Known rows, with every way that one mark hangs from another:
[vesove [lezosob [fuvi kisit [tevuvu ruzemiz]]]]: -0.666; 2.543; -3.109; -2.028; -1.014; 1.244; 3.450; 0.408; 1.519; 0.362; 0.069; 4.134; 1.164; -0.953; -3.262; 0.178; -0.741; -0.500
[tevuvu [nonof lizaz] ruzemiz]: 3.516; 0.594; -1.548; -0.975; 2.257; 4.477; 0.748; 2.466; 0.704; 1.253; 0.055; 3.429; 1.673; 3.024; -2.354; 1.814; -0.808; -2.343
[nonof [lizaz [fuvi kisit] ranakik]]: -0.701; 1.275; -0.798; -3.813; -0.024; 1.161; 1.386; 1.367; 1.600; 0.576; 0.616; 3.441; 0.023; 0.509; -3.414; 0.840; -1.366; -0.992
[lizaz fuvi ranakik]: -1.862; 1.354; -0.617; -1.584; 0.505; 0.563; 1.160; 1.155; 1.982; -0.316; -0.769; 3.032; 0.270; -0.675; -3.057; 0.343; -1.383; -1.502
[vesove [lezosob [fuvi [tevuvu ruzemiz]]]]: -0.102; 2.312; -2.321; -0.655; -0.715; 1.428; 3.400; 1.250; 1.707; 0.104; -0.137; 3.409; 1.749; -1.221; -2.821; 0.505; -1.117; -0.420
[lizaz [fuvi kisit] ranakik]: -2.279; 1.322; -1.516; -2.883; 0.353; 0.475; 1.219; 0.460; 1.933; -0.006; -0.613; 3.888; -0.236; -0.577; -3.653; -0.516; -1.254; -1.514
[ruzemiz [lizaz ranakik]]: 0.294; -0.495; -0.194; -2.463; -0.710; 2.007; 1.143; 1.750; 1.105; -0.117; -0.879; 1.569; -0.030; 1.626; -2.296; 1.858; -2.451; 0.340
[lizaz [fuvi kisit tevuvu] ranakik]: -1.994; 2.465; -1.138; -3.971; -0.807; 0.416; 1.910; 0.392; 2.259; 0.372; -1.315; 4.475; 0.363; -0.270; -4.062; 0.025; -1.231; -2.152
[lezosob [fuvi [tevuvu nonof [ruzemiz lizaz]]]]: 1.364; 1.218; -1.520; -2.005; -0.223; 2.431; 1.756; 2.996; 0.128; -0.427; -0.119; 3.169; 4.120; 1.296; -2.693; 2.023; -1.178; -0.831
[nonof [lizaz [fuvi kisit lezosob tevuvu]]]: -0.068; 1.634; -1.223; -4.436; 0.542; 0.653; 0.782; 2.490; 2.143; 1.617; -0.601; 3.676; 1.016; 0.616; -3.732; 3.406; -0.704; -0.833
[lezosob [fuvi [tevuvu ruzemiz]]]: 0.018; 2.339; -1.172; -1.416; 0.588; 2.036; 2.785; 1.817; 1.586; 0.193; -0.448; 3.668; 2.198; 0.140; -2.662; 0.183; -0.766; -0.168
[vesove kisit [lezosob fuvi]]: -0.825; 1.179; -2.154; -1.181; 1.749; 0.867; 1.317; 2.305; 2.547; -0.296; 1.809; 3.190; -0.456; -1.022; -4.064; 1.377; -1.167; 1.208
[tevuvu [nonof [lizaz fuvi]]]: 1.667; 1.223; -0.460; -1.790; 2.781; 2.020; -0.254; 3.530; 1.502; 1.104; 0.185; 3.303; 1.964; 0.959; -3.169; 1.420; -1.013; -2.297
[ruzemiz lizaz]: 1.281; -0.635; -0.475; -2.196; 1.015; 2.078; 0.484; 2.863; 1.643; 1.098; -0.543; 1.308; -0.099; 1.769; -1.744; 1.595; -2.197; 0.973
[fuvi kisit tevuvu]: 0.587; 1.879; -1.024; -3.731; 1.089; 1.777; 1.388; 1.233; 2.522; 2.184; -2.268; 4.303; -0.349; 1.192; -3.639; 0.344; -1.136; -0.952
[ruzemiz [lizaz [fuvi lezosob tevuvu]]]: -0.716; 0.180; -0.678; -3.102; -0.293; -0.268; 0.239; 3.047; 1.892; 0.422; -1.310; 1.852; 1.955; 0.055; -2.602; 3.854; -1.264; 0.032
[lezosob [fuvi tevuvu]]: -0.105; 2.396; -0.023; -2.177; 0.993; 1.110; 2.120; 2.728; 2.069; 0.615; -1.135; 3.156; 1.435; -0.326; -3.478; 0.382; -1.305; 0.088
[ruzemiz [lizaz [fuvi lezosob] ranakik]]: -2.045; -0.663; -0.967; -2.327; -0.852; -0.232; 0.351; 2.055; 0.963; -1.297; -0.479; 1.499; 1.065; -0.151; -2.800; 3.651; -1.793; -0.032
[lizaz [fuvi kisit lezosob [tevuvu nonof]] ranakik]: -1.848; 2.046; -1.876; -3.546; -0.303; -0.142; 0.360; 0.820; 1.126; -0.164; -2.065; 5.240; 1.802; -0.091; -5.278; 2.412; -0.485; -4.001

Rows:
-0.768; 2.073; -1.789; -2.283; 0.472; 0.768; 2.052; 2.204; 2.946; 0.270; 0.699; 3.867; 0.218; -0.984; -4.660; 1.768; -1.122; 0.786 : [vesove kisit [lezosob [fuvi tevuvu]]]
0.171; 2.313; -2.100; -1.929; 1.173; 1.081; 1.201; 2.505; 2.138; 0.038; 0.462; 4.759; 1.316; -0.572; -5.297; 2.182; -0.968; -1.271 : [vesove kisit [lezosob [fuvi [tevuvu nonof]]]]
-1.146; 1.589; -2.234; -1.708; 0.589; 0.235; 1.973; 1.602; 1.683; 0.516; 0.678; 3.178; -0.128; -1.335; -3.555; -0.448; -1.259; 0.200 : [vesove [lezosob [fuvi kisit]]]
-0.024; 1.286; -1.434; -3.647; 0.870; 0.976; 0.772; 1.479; 2.250; 1.556; -2.232; 4.081; -0.221; 0.931; -4.090; 2.448; -0.691; -1.008 : [fuvi kisit lezosob tevuvu]
2.213; 1.899; -1.779; -3.611; -0.930; 4.155; 2.097; 0.475; 0.422; 0.928; -0.827; 5.170; 1.732; 2.833; -4.019; 2.010; -0.979; -3.387 : [fuvi kisit [tevuvu [nonof [lizaz ranakik]] ruzemiz]]
-0.455; 2.317; -0.510; -4.782; -1.232; 1.431; 2.072; 1.292; 2.106; 1.050; -0.581; 4.052; 0.766; 0.428; -3.816; 1.280; -1.434; -1.462 : [nonof [lizaz [fuvi kisit tevuvu] ranakik]]
0.639; 1.371; -1.809; -3.302; 1.561; 1.290; -0.035; 1.914; 1.307; 1.557; -2.665; 4.939; 0.985; 1.562; -4.778; 2.608; -0.561; -2.867 : [fuvi kisit lezosob [tevuvu nonof]]
0.312; 2.648; -2.343; -2.564; 0.894; 1.999; 2.041; 1.598; 0.658; 0.279; -0.396; 5.503; 3.065; 0.802; -4.107; -0.081; -0.166; -2.151 : [lezosob [fuvi kisit [tevuvu nonof ruzemiz]]]
-0.956; 2.647; -1.861; -2.813; -0.684; 0.195; 2.683; 1.365; 2.079; 0.930; -0.517; 3.727; 0.467; -1.425; -4.153; 0.152; -1.471; -0.318 : [vesove [lezosob [fuvi kisit tevuvu]]]
-0.280; 1.103; -0.015; -2.354; 0.105; 1.689; 1.256; 2.043; 1.705; 0.230; 0.187; 2.584; 0.512; 0.438; -2.873; 1.481; -1.676; -0.948 : [nonof [lizaz fuvi ranakik]]
-2.332; 1.781; -0.786; -2.527; -0.701; -0.113; 1.134; 1.095; 1.974; -0.303; -2.127; 3.593; 1.129; -0.761; -3.868; 2.932; -0.982; -1.949 : [lizaz [fuvi lezosob tevuvu] ranakik]
-0.694; 1.315; -1.238; -4.617; -1.359; 0.667; 0.696; 1.373; 0.812; -0.114; -1.255; 4.150; 2.275; 0.638; -3.960; 1.749; -1.752; -2.714 : [ruzemiz [lizaz [fuvi kisit [tevuvu nonof]] ranakik]]
0.422; 1.200; -1.349; -4.362; 0.444; 0.529; 0.091; 2.530; 1.488; 0.995; -0.974; 3.843; 2.429; 0.722; -3.467; 1.405; -1.445; -1.998 : [ruzemiz [lizaz [fuvi kisit [tevuvu nonof]]]]
1.305; 0.873; -2.164; -3.759; -1.737; 2.974; 1.652; 0.398; 0.096; -0.021; -1.326; 4.471; 2.198; 2.791; -3.243; 2.225; -1.624; -2.583 : [fuvi kisit [tevuvu nonof [ruzemiz [lizaz ranakik]]]]
-0.601; 0.710; -1.683; -3.344; 0.425; 0.819; -0.174; 2.011; 0.433; -0.247; -0.014; 4.316; 1.390; 0.913; -4.769; 3.428; -0.734; -2.817 : [tevuvu [nonof [lizaz [fuvi kisit lezosob] ranakik]]]
0.696; 2.651; -1.606; -1.153; 1.148; 2.436; 1.972; 2.109; 0.731; -0.021; -0.616; 4.597; 3.563; 0.552; -3.549; 0.409; -0.516; -2.148 : [lezosob [fuvi [tevuvu nonof ruzemiz]]]
0.710; 2.729; -0.316; -4.323; -1.048; 2.214; 2.239; 2.035; 0.475; 0.159; -0.331; 4.720; 2.396; 1.198; -5.164; 1.442; -1.479; -1.840 : [lezosob [fuvi kisit [tevuvu [nonof [lizaz ranakik]]]]]
0.140; 0.499; -1.977; -1.200; 0.385; 2.089; 0.506; 1.792; -0.010; -1.101; 0.363; 3.738; 2.724; 1.309; -3.329; 3.753; -0.342; -3.233 : [tevuvu [nonof [lizaz [fuvi lezosob] ranakik]] ruzemiz]
-2.875; 1.907; -1.586; -3.829; -0.961; -0.520; 1.248; 0.465; 1.872; -0.091; -1.654; 4.344; 0.675; -0.588; -4.407; 2.402; -0.720; -1.985 : [lizaz [fuvi kisit lezosob tevuvu] ranakik]
